Each row was made from one walk, in order. Every step used is in the known rows, and no mark comes twice. Write each row's walk.
In the rows, 128 means zero.
Known rows
dofa-vivu-tobis: [165 108 105  60 141 102 124 156  96 103 112 118 152 114 134 116 143 138
 124 151 126 134 143  63]
vomolet-rorid-dofa: [130 151 111 139  85 146 134 127 140 110 120 146 121 132 178 149 117 148
 112 144 133  95 106 233]
dofa-vivu-vomolet-rorid: [174 166  76  95 100 122  99 103 113  68  77 116 174 161 230 140 167 168
 171 159  90 116 158 134]
tobis-vivu-vomolet-rorid: [168 156 117 120  94 128 111 106 105  67 110 171 138 117 195 119 168 139
 150 154  75  87 126 189]
didu-vivu-tobis-rorid: [170 102 149 142 133 132 120 156 105  78 136 174 129  66 103  84 133 116
  92 159 135 151 125 142]
vivu-tobis: [140 105 132 103 126 108 139 143 112  95 140 141 143 103 149 107 133 132
 127 166 156 119 129 112]
vomolet-rorid-kodok-vivu: [ 88 166  69 170 103 171 149 125  97  99 158  99 129 109 185 116 138 170
 145 117 113 117 125 189]
tobis-rorid-kodok-vivu: [100 127  63 181 117 176 165 155  62 120 170 144 110 115  66  67 135 156
  95 108 108 129 150 151]
rorid-kodok-vivu: [ 87 142  73 162 131 168 143 136  99 129 160 108 123 112 104  93 139 145
 137  92 111 130 136 130]
vivu-vomolet: [145 140 108 125 122 127 104  98 130  90 108 151 156 148 158 106 158 137
 161 147 120 114 153 128]
tobis-vivu-kodok: [161 132 118 118 135 118 125 147 135 158 115 157  92  91 121 127 151 103
 123 119  83  84 102 113]
didu-vivu: [141 138 152 149 142 148  94 119 161 124 110 122 129  91 117 131 136 101
 137 101 112 160 108 129]
kodok-rorid-didu: [138 118 129 115 113  87 127  96  86 106 157 107 104 128 116 132  87 128
 106 136 133 144 173 118]
rorid-didu-vivu: [136 128 168 152 158 133  83  94 130  99 138 137 124  80  86 156 113  81
 119  92  84 178 119 146]
vomolet-rorid-kodok: [105 151 100 154  86 161 143 116 118  89 143 120 135 101 202 144 127 165
 106 100 113 124 109 203]
rorid-dofa-vivu-vomolet: [169 137  69  95 117 139  99 116 129 117  74 155 148 172 114 112 161 140
 138 130  86 102 157 120]
kodok-vivu: [116 144  93 144 144 135 129 141 105 132 144 109 126 135 109 105 139 128
 165 141 129 122 142 113]
dofa-vivu: [153 129 100  90 134 118 118 143 114 139 101 105 137 145 113 134 137 139
 127 114  94 144 142  79]
vomolet-rorid-didu-vivu-kodok: [148 161 136 168 135 129  88  89 157  86 116 123 122  73 205 191 125 104
 142 130  93 132 101 181]
tobis-vivu-vomolet-rorid-dofa: [171 155 106 123  79 148 112 112 121  85 102 197 120 129 166 116 159 131
 127 147  74  65 113 237]
rorid-dofa-vivu-kodok: [164 139  66  97 127 131 117 149 153 174  71 131 112 147 120 145 147 132
 121 118  99  89 121 103]
didu-vivu-dofa: [158 115 146 157 139 124  81 132 186 118  52 107 125  80 131 149 152  98
 184 123 119 130  94 111]
kodok-rorid: [144 126 109 110  99 105 135 120 115 128 130  95 109 137 146 106 113 148
 128 146 152 129 162 102]
vomolet-rorid: [128 152 120 135 100 127 131 119 129  95 123 119 137 125 210 150 126 152
 137 153 133 117 120 186]

Write each row's walk
[164 147  97 138 105 131  99 122 186 158  84 116  83 108 140 118 128 119
 126 123 140 109 123 135] -> didu-vivu-kodok-rorid-dofa
[160 174 127 155 109 146  74  81 162  52  88 137 165 110 231 134 166 134
 179 148 103 135 125 187] -> didu-vivu-vomolet-rorid
[130 177  56 153  96 156 116 107 117  82 115 152 141 163 190 102 160 158
 184 181 124  73 149 213] -> kodok-vivu-vomolet-rorid-dofa
[127 168  91 162 127 125 105  78  76  42 147 135 154 142 199 131 145 139
 190 182 100 109 171 180] -> kodok-vivu-vomolet-rorid-didu
[152  81 144 133 134  98 150 140  45  61 178 190 123  95  80 106 100 123
  68 170 131 132 153 150] -> vivu-tobis-rorid-didu
[186 125  65 116 103 143 119 138  92 109  86 195 135 178  78  83 155 149
 100 143  84 103 167 142] -> tobis-rorid-dofa-vivu-vomolet
[120 104  60 197 118 151 154 169  86 120 118 131 107 105  80  84 150 152
 143 130 115  96 138 134] -> tobis-rorid-kodok-vivu-dofa
[162 107 154 109 133  88 102 103 104  67 148 116 120  65 125 113 100 105
 115 149 142 168 157 107] -> kodok-rorid-didu-vivu-tobis
[156 115 156 118 143 127 103 134 144  88 121 140 144  63 136 110 141 108
 131 141 137 152 111 120] -> didu-vivu-tobis
[171 126  76  86 129  72 115 114  98 138 108  81 105 136 141 154 113 133
 122 133 102 130 177  47] -> dofa-vivu-kodok-rorid-didu
[143 128  98 115  81 120 137 126 129 145 122 121  94 147 113 104 102 145
 102 139 160 107 151 150] -> kodok-rorid-dofa
[167 147 134 130 111 115 102  82  77  45 136 178 133 107 167 143 142 115
 130 145  49 102 137 203] -> tobis-vivu-vomolet-rorid-didu
[169 100 139 120 127 103 117 157 130 135  76 140  98  89  96 130 153 100
 160 135  87  84  94 117] -> tobis-vivu-dofa
[157  94 125 125 118 110 157 165  75  84 151 177 129 104 111  80 126 143
  86 181 152 118 142 137] -> vivu-tobis-rorid
[140 154 162 167 127 133  88  85 128  65 133 127 133  78 175 178 112 108
 125 121  94 163 108 202] -> vomolet-rorid-didu-vivu
[145 139 142 159 163 125  83  98 155 119 119 132 114  73 125 167 128  78
 131 106  90 142 112 124] -> rorid-didu-vivu-kodok
[145 156  94 137  82 162 121 101  99  62 127 169 136  94 188 109 169 151
 121 100  52  98 114 207] -> tobis-vivu-vomolet-rorid-kodok
[148 106 177 127 160 112  96 110 116  65 148 147 135  54 105 137 120  87
 117 132 117 166 124 131] -> rorid-didu-vivu-tobis
[144 154 118 141 108 112 101  65  95  36 133 149 158 136 211 158 135 138
 154 166  97 116 153 195] -> vivu-vomolet-rorid-didu
[126 120  99 110 144 117 140 153  85 103 156 124 139 106 130  82 143 133
 167 182 156 111 150 100] -> kodok-vivu-tobis
